What can hang from each mark:
Q: U Z
E: D
Y: C N U X
X: D Y
D: P
P: D
C: Y
H: D
U: Y
N: S Y

Every row comes from one small tree of marks. The marks that hang from a mark follow it in brackets, in alphabetical order. Every link used is in the known rows. Which tree was each row made from?
Known rows:
U[Y]: -1.143 -1.670 0.396 -1.302 1.174 0.852 -1.223 1.495 -0.559 0.081 -2.229 -0.705 -1.388 -1.291 0.773 0.644 0.947 1.692 -0.413 0.751 -0.366
Q[U[Y]]: -2.431 -0.975 1.401 -1.895 2.648 0.227 -1.085 1.446 -0.854 0.813 -2.890 -0.816 -1.159 -3.184 1.367 0.168 1.858 2.437 1.319 0.126 -0.091
Y[C]: -1.402 -1.463 -0.477 -0.384 -1.044 0.186 -0.717 2.020 -1.384 0.483 -0.282 0.232 -0.636 0.369 0.238 0.432 0.790 1.365 0.167 0.158 0.483
C[Y[X[D[P]]]]: 0.288 -3.053 0.388 -3.139 2.027 3.636 -3.056 -1.598 2.593 -1.112 -0.530 -2.547 -0.786 1.169 0.479 -0.327 4.130 -0.830 1.910 1.023 -0.943
N[S Y[C U X]]: -1.837 -3.523 1.776 -3.713 4.245 0.893 -2.552 3.614 -2.241 1.900 -5.444 -2.449 -2.535 -2.766 2.464 0.122 4.906 2.423 0.039 1.447 -2.059
Q[U[Y[C N[S] X]] Z]: -2.688 -3.440 3.276 -5.324 2.762 3.031 -2.822 4.077 -1.136 2.899 -2.781 -3.298 -4.071 -4.183 0.440 0.721 4.566 4.622 1.562 1.415 -0.236
Y[U X[D[P]]]: -0.484 -3.028 1.090 -4.466 3.639 3.029 -2.010 -2.177 1.931 -1.228 -1.128 -1.914 -0.125 1.492 0.769 -1.259 4.454 -0.996 2.775 0.677 -1.756
C[Y[N U X[D[P]]]]: -0.856 -4.522 0.891 -6.598 4.057 2.716 -3.272 -1.106 1.278 0.183 -1.579 -3.050 -1.918 -0.842 2.275 -0.735 6.369 1.090 2.911 2.121 -2.453
C[Y[X]]: -0.186 -0.791 0.369 -1.265 1.523 2.345 -2.724 0.400 0.553 -0.351 -2.464 -2.002 -1.131 -1.086 1.751 0.262 2.503 0.323 0.799 0.320 -0.795
Q[U[Y[X]] Z]: -1.874 -0.759 2.609 -2.585 3.160 3.625 -3.275 2.052 0.705 0.247 -2.931 -2.402 -1.921 -2.712 0.067 0.116 2.450 2.369 1.466 -0.119 0.621
E[D[P]]: 0.789 -2.512 -0.861 -1.595 0.986 0.334 0.219 -2.418 1.678 -0.268 0.935 0.173 0.559 1.782 -1.828 -0.718 2.442 -1.019 0.846 0.374 -0.028
X[D Y[C U]]: -3.010 -3.673 -0.242 -3.362 1.360 0.374 -2.663 1.732 -1.992 1.159 -1.378 0.165 0.545 -0.429 0.230 0.028 2.134 2.017 0.683 1.079 -0.392
C[Y[U X[D[P]]]]: -0.977 -3.537 0.701 -4.454 3.918 2.833 -3.850 -1.257 1.655 -0.981 -1.771 -2.486 -0.767 0.013 1.986 -0.683 5.315 0.191 2.668 1.187 -1.840
H[D[P]]: 0.808 -2.589 0.423 -1.164 1.062 1.478 -0.144 -2.214 1.801 -0.608 2.113 0.014 0.638 2.745 -2.170 -0.379 1.823 0.150 1.130 1.251 0.207
Q[U]: -1.414 0.504 1.019 -0.748 1.656 -0.538 -0.045 0.137 -0.372 0.687 -0.895 -0.178 0.066 -1.997 0.637 -0.447 0.978 0.926 1.701 -0.519 0.259
Y[C N[S] U X[D[P]]]: -1.411 -6.338 1.936 -7.863 3.128 2.357 -1.368 0.344 -0.264 2.054 -0.981 -2.916 -2.750 -0.349 1.285 -0.488 7.116 1.724 2.878 2.505 -2.859
X[D[P] Y[C N U]]: -2.927 -5.882 -0.085 -6.576 1.586 0.734 -1.966 0.634 -1.307 2.020 0.493 -0.012 -0.430 -0.010 -0.188 -0.366 4.603 2.630 1.413 2.755 -0.378
P[D]: 0.658 -1.156 -0.079 -0.372 0.103 -0.136 -0.447 -0.110 1.060 -1.452 0.419 -0.736 0.740 2.324 -1.429 0.101 0.107 0.780 0.878 0.347 -0.003
Q[U[Y[C N X[D]]] Z]: -2.467 -3.997 2.477 -5.702 2.882 4.423 -3.796 2.945 0.199 1.186 -2.394 -3.544 -3.321 -2.163 -0.242 0.153 4.479 3.473 2.495 0.958 -0.176
Q[U[Y] Z]: -2.267 -0.771 1.980 -1.806 2.431 1.539 -2.678 2.337 0.205 0.698 -1.323 -1.325 -1.504 -2.986 -0.427 0.240 1.324 3.084 0.889 0.182 1.076
X[D[P] Y[C N[S]]]: -1.373 -5.977 0.726 -5.799 0.107 0.934 -0.488 0.564 -0.772 3.295 2.021 -0.620 -1.140 -0.021 -1.720 0.277 4.022 1.955 0.361 3.202 -0.221

Write each row's tree:
-0.290 -3.894 1.142 -4.014 2.619 4.422 -2.169 -0.841 2.047 -1.171 -2.075 -2.486 -1.532 1.209 -0.061 -0.111 3.839 -0.265 1.363 1.128 -1.090 : U[Y[X[D[P]]]]
-1.582 -3.400 0.424 -5.120 2.518 0.142 -1.426 0.084 -1.223 1.862 -0.915 -0.667 -0.007 -1.687 0.331 -0.417 2.485 1.673 0.763 1.876 -1.411 : X[D Y[N U]]
-3.060 -4.862 -0.277 -4.461 1.468 0.862 -2.519 0.475 -0.856 0.849 0.281 0.627 0.696 0.819 -0.478 -0.328 3.505 1.739 1.179 1.807 0.199 : X[D[P] Y[C U]]
0.126 -5.481 2.385 -6.729 3.032 3.638 -1.011 -0.362 1.295 1.372 -1.659 -3.699 -3.331 -0.786 0.190 0.131 5.519 0.990 1.255 2.682 -2.414 : U[Y[N[S] X[D[P]]]]
-1.176 -6.792 1.914 -7.073 2.108 3.825 -1.659 1.429 0.060 1.840 -1.884 -3.405 -3.924 -0.401 0.380 0.536 6.140 2.248 1.437 2.874 -2.023 : U[Y[C N[S] X[D[P]]]]
-1.999 -4.612 1.200 -4.310 0.740 0.359 -0.638 3.764 -2.594 3.032 -2.144 -1.682 -3.725 -2.910 1.246 1.283 3.327 4.151 -0.355 2.435 -1.290 : U[Y[C N[S]]]
-0.943 -3.287 0.855 -3.368 -0.471 -0.571 0.648 2.521 -2.171 3.327 0.169 -1.123 -2.618 -1.826 0.523 0.685 2.638 2.743 0.071 1.915 -1.007 : Y[C N[S]]
-0.444 -3.438 0.372 -2.696 2.480 3.288 -3.016 1.834 0.108 -0.494 -3.789 -2.679 -1.557 0.931 0.169 -0.156 3.430 0.096 0.381 0.572 -0.880 : N[Y[C X[D]]]
-1.759 -4.958 0.592 -4.874 4.321 2.912 -3.700 1.149 0.147 -0.592 -3.771 -2.263 -1.377 0.792 1.182 -0.857 5.773 0.824 1.526 1.447 -1.299 : N[Y[C U X[D[P]]]]
-2.865 -4.692 0.016 -5.496 1.439 0.285 -2.078 1.905 -2.469 2.299 -1.112 -0.466 -0.592 -1.304 0.487 0.004 3.217 2.888 0.895 1.977 -1.044 : X[D Y[C N U]]
-1.323 -4.821 1.807 -4.730 4.769 1.784 -3.013 2.611 -1.089 1.343 -4.856 -3.334 -2.315 -1.567 1.721 -0.165 5.365 1.506 0.740 1.540 -2.669 : N[S Y[C U X[D]]]
-0.575 -5.193 1.941 -7.168 4.409 2.072 -2.653 -0.751 0.912 1.604 -1.361 -3.655 -2.544 -1.981 2.283 -0.450 6.961 1.395 2.595 2.759 -3.176 : C[Y[N[S] U X[D[P]]]]
-2.657 -6.456 0.883 -7.123 1.943 0.181 -1.340 0.952 -1.643 3.432 0.682 -0.581 -1.105 -1.146 -0.160 -0.076 5.224 2.935 1.093 3.403 -1.137 : X[D[P] Y[C N[S] U]]
-1.330 -5.304 1.994 -6.883 3.076 2.008 -1.507 1.500 -1.271 2.348 -2.485 -3.360 -2.892 -1.460 1.882 -0.224 5.831 2.022 2.443 1.908 -3.389 : Y[C N[S] U X[D]]
-3.179 -3.724 0.866 -4.852 1.304 -1.395 -0.916 3.446 -4.128 4.327 -1.675 0.036 -1.511 -3.874 1.426 0.633 3.225 4.410 -0.303 2.518 -0.954 : X[Y[C N[S] U]]
-1.815 -4.344 -0.557 -3.153 -0.457 1.613 -1.661 0.126 -0.015 0.760 1.554 0.587 0.663 2.017 -2.021 0.016 2.353 0.791 0.477 1.597 1.126 : X[D[P] Y[C]]
-0.940 -2.229 1.550 -2.469 4.302 -1.519 -1.266 2.078 -1.576 1.996 -3.425 -1.437 -1.458 -3.418 1.831 -0.089 2.955 1.917 -0.793 1.611 -1.874 : N[S Y[U]]
-1.653 -5.343 -0.364 -5.286 -0.255 1.486 -1.129 0.236 -0.489 1.906 1.806 0.000 -0.503 1.116 -1.741 0.011 3.430 1.557 0.640 2.597 0.492 : X[D[P] Y[C N]]
-2.581 -5.334 0.995 -6.015 1.883 -0.307 -1.495 2.202 -2.762 3.736 -1.009 -1.056 -1.224 -2.389 0.460 0.305 3.841 3.223 0.625 2.599 -1.697 : X[D Y[C N[S] U]]
-1.382 -5.784 1.831 -5.604 4.773 2.139 -2.891 1.560 -0.220 1.127 -3.462 -2.976 -2.164 -0.570 1.101 -0.456 6.478 1.245 1.123 2.140 -2.192 : N[S Y[C U X[D[P]]]]
-1.735 -4.017 0.562 -3.994 4.281 2.527 -3.815 2.133 -0.737 -0.369 -5.101 -2.671 -1.512 -0.244 1.701 -0.560 4.627 1.022 1.140 0.756 -1.802 : N[Y[C U X[D]]]
-3.049 -1.945 2.183 -2.920 2.304 3.746 -3.860 3.669 -0.380 0.593 -3.108 -2.180 -2.473 -2.400 0.244 0.448 3.019 3.468 1.605 0.068 0.955 : Q[U[Y[C X]] Z]
-0.291 -3.224 2.306 -4.807 2.540 2.389 -0.669 1.684 -0.783 2.123 -3.594 -3.180 -3.693 -2.982 1.493 0.725 3.887 2.182 0.177 1.980 -2.298 : U[Y[N[S] X]]
